Known rows, with every way that one mark hangs from another:
fetavol[deko[belid vilo[sasob[zefu]]] pelat]: [-11  -5  -4  49   7  -3 -12 -25  -8   8   7  -1 -50  13 -35  -6   2  19
 -15  42]
tezag[zefu[sasob[vilo[deko]]]]: [-15   0   7  39  16   8  17  -7 -11   5   1   5 -64  -4 -15   7  -6   8
  -6  -2]
tezag[zefu[sasob[vilo[deko[fetavol]]]]]: [-17   2  11  35  13   9   9   0 -18   7  -1   3 -65   5   0  26 -11  17
  -2 -11]
fetavol[deko[lavok]]: [ -7  -1  -4  22   0   1 -12 -20  -2   0  -5   2  14   1 -34 -14   6  15
 -23  -8]
fetavol[deko[belid lavok vilo] pelat]: [-17  -4  -8  60  -1  -3 -19 -42   2  -6   6   0  -1   1 -64 -29   6  23
  -9  27]
sasob[vilo zefu]: [  9  14   5  32  10   1   8   9 -10  17   7   5 -38  -3 -18  -1  -4   0
 -10  10]
belid[deko[lavok vilo]]: [ -2  19  11  31   6   0 -10 -30  -2   1  -6   7  42  -3 -16  -7   9  10
 -35  -1]
pelat[fetavol[deko[lavok vilo[sasob]]]]: [-14  15   3  29   9  -1  -7 -58  -5 -13   1   2  22  13 -22   8  11  16
 -37  -1]
fetavol[deko[lavok vilo] pelat]: [-10   0 -14  53   1  -2 -26 -39   4  -1  -7   1  -6   2 -48 -23   7  19
 -12   8]
belid[deko[fetavol[pelat] lavok vilo]]: [ -7  11   4  36   3  -4 -39 -26  -6   0 -11   2  17   3  -8   6   1  19
 -19  -7]
belid[deko[fetavol lavok vilo]]: [ -4  20  14  26   2  -1 -14 -23  -8   1  -4   4  48   5  -1  15   5  21
 -35  -9]
tezag[zefu[sasob[vilo]]]: [-13  13   7  39  10   4  18  -4 -11   1  11   0 -49   3 -15   0  -4  -1
 -11  13]
fetavol[deko[belid vilo] pelat]: [ -9 -12  -8  45  -3  -1 -14 -31   7   4   9   1 -13   2 -51 -15   2  17
   8  34]
pelat[fetavol]: [  0  -4   5  -6   3   1   2 -23   0  -1  -2   1  -2  -2   4  14   3  -2
  17  -8]
pelat[fetavol[deko[lavok]]]: [ -7  -4   1  15   3   2 -10 -46  -3   0  -8   2   9  -1 -29  -2   9  13
  -6 -16]
vilo[deko sasob]: [ -8  -5   1  -3  12   2  -8  -2  -6  -9  -8   1 -18   3  14  16  -3   8
 -14 -11]
zefu[sasob[vilo[deko]] tezag]: [  2  -1   5  49  21   3  13 -11  -2  22  -5   7 -59  -7 -15  -2  -4   2
 -12 -10]
deko[belid fetavol[pelat] lavok vilo]: [-19   8   0  40  -1  -5 -19 -24  -8 -14   7  -5   3   6 -29 -10   0  21
  -5  16]
fetavol[deko[belid vilo[sasob[zefu[tezag]]]] pelat]: [ -3  13  -2  40  10  -4  -9 -35  -3  18  -1   0 -55  14 -38  -6   3  18
 -24  33]
vilo[deko[belid fetavol] sasob[zefu]]: [-11  -6  14   4  15   3   0   9 -25   5   0  -3 -43  11  16  29  -6  23
 -12   3]
pelat[fetavol[deko[belid]]]: [ -7 -19   5  13   0   3   5 -35  -1   2   9   2   0   1 -33   4   4  10
  14   9]
tezag[zefu]: [ -9  17   3 -21  -3   5   5  -3  -6  -9  -2  -2 -15   4  -3  10   0   4
  -2   0]

Rows:
[-25  -8   1  19  10  -1 -34 -11 -18 -25  -9  -7 -34   6  -6   4  -8  25
 -11  -5]  vilo[deko[belid fetavol[pelat] lavok] sasob]
[-14   7   2  48  -2   0   0 -39  -1  -7  11   2  33   4 -58 -21   9  24
 -32  22]  fetavol[deko[belid lavok vilo]]
[  6  26   5  -9  14  -4   3  -6 -11  14 -11  -2 -46  12  12  12   1   0
 -33  -1]  vilo[sasob[zefu[tezag]]]
[ -5  29  18  25  13  -2 -14 -21 -22   6  -7   2  12  16  15  22   4  22
 -59  -1]  belid[deko[fetavol lavok vilo[sasob[zefu]]]]
[-25  21   2  37   4  -6 -21 -24 -12 -26   8  -9   2  17 -15  -2  -3  22
 -28  22]  deko[belid fetavol[pelat] lavok vilo[sasob]]
[-20  20   4  42  10  -7 -19 -19 -22 -10   5  -9 -30  17 -15   0   0  23
 -29  27]  deko[belid fetavol[pelat] lavok vilo[sasob[zefu]]]
[-11 -12  -1  14  -4  -3 -18   1  -7  -8   5  -7 -25   4  -7   5  -8  12
  22  13]  deko[belid fetavol[pelat]]
[ -1  34  12  14  12  -4  18 -23  -9  10   7  -1 -22  14 -13   3   3   9
 -37  33]  deko[belid vilo[sasob[zefu[tezag]]]]
[-18 -20   0  11   9  -1 -28   1 -13 -15  -3  -5 -44   8   7  19 -12  19
   7   1]  vilo[deko[belid fetavol[pelat]] sasob]
[-27 -15   6  50  12   6  -7  -3 -18  -1   4  -2 -92   1 -22  10 -15  20
  16  11]  tezag[zefu[sasob[vilo[deko[belid fetavol[pelat]]]]]]
[-14   9  15  62  19   2   9 -17 -15  10   3   2 -37  -1 -27  -5  -7  21
 -28  -5]  zefu[sasob[vilo[deko[belid fetavol lavok]]] tezag]
[ -3  52  11  13  16  -6   2 -24 -19   9  -8  -3  -8  23   5  17   5  20
 -61  -3]  deko[fetavol lavok vilo[sasob[zefu[tezag]]]]
[ -9  20  12  11  20   0  -3 -21 -19   3 -13   0 -42   2 -14   0   2  18
 -44  -1]  vilo[deko[belid lavok] sasob[zefu[tezag]]]
[  4  21  -1  38  19   2 -29  -8 -17  19 -20   3 -79  -3 -26   5  -9  21
 -15 -26]  sasob[vilo[deko[fetavol[pelat] lavok]] zefu[tezag]]
[-20 -15  -1  23   6   0 -32 -10 -13 -13  -9  -4 -27  -3 -21  -4  -6  27
  10  -9]  vilo[deko[belid fetavol[pelat] lavok]]
[-14   7   7  42   2   1   2 -62  -2  -6  10   5  32   2 -52  -6  11  21
 -13  16]  pelat[fetavol[deko[belid lavok vilo]]]
[-19  16   5  42   4  -2  -4 -39  -6 -17  13   1  30  13 -42 -12   7  22
 -50  29]  fetavol[deko[belid lavok vilo[sasob]]]
[ -8  12  -2  20  11  -6 -17  -5 -15   6  -4  -5 -53  20  13  17  -3  14
 -13  14]  deko[fetavol[pelat] vilo[sasob[zefu]]]
[-13  19   7  37   2  -1   7 -29  -4 -14  13   0  31  -1 -37 -20   6  13
 -26  25]  deko[belid lavok vilo]
[ -3  30  15  33  15  -3  -9 -27 -15   6  -8   4   7   7   1   3   9  11
 -60   9]  belid[deko[lavok vilo[sasob[zefu]]]]
[  8  14  15  24  15   5   8   2 -18  24   2   6 -52   0 -22  22 -11  21
 -10  -1]  sasob[vilo[deko[belid fetavol]] zefu[tezag]]
[-18   5  14  18  17   2  -8  -4 -31  -6  -5  -4 -27  10   3  16  -1  30
 -32  -3]  vilo[deko[belid fetavol lavok] sasob[zefu]]
[  3  47  20  13  17  -4 -11 -28 -19  15 -16   2   6  17  10  25   6  20
 -68  -9]  belid[deko[fetavol lavok vilo[sasob[zefu[tezag]]]]]
[-23   4  -7  51   2  -4 -22 -42  -3 -21   7  -3   1  11 -51 -22   3  21
 -33  30]  fetavol[deko[belid lavok vilo[sasob]] pelat]
[ 15  15   5  17  20   6   4  -3  -8  30 -11  10 -65  -7 -23   9  -5   7
 -12 -11]  sasob[vilo[deko] zefu[tezag]]
[-27   3   1  57  15   5 -18 -13 -20  -6 -10  -2 -87   1 -19   4  -9  20
  -4 -16]  tezag[zefu[sasob[vilo[deko[fetavol[pelat] lavok]]]]]
[-19  19  -4  34   6  -7 -28 -21 -10 -21  -3  -7 -10  17  -1   4  -2  17
 -28   1]  deko[fetavol[pelat] lavok vilo[sasob]]
[-15  -2   7  21   7   5  -5 -16  -8 -12  -3   2   3  -9 -26 -13   1  18
  -8  -2]  vilo[deko[belid lavok]]
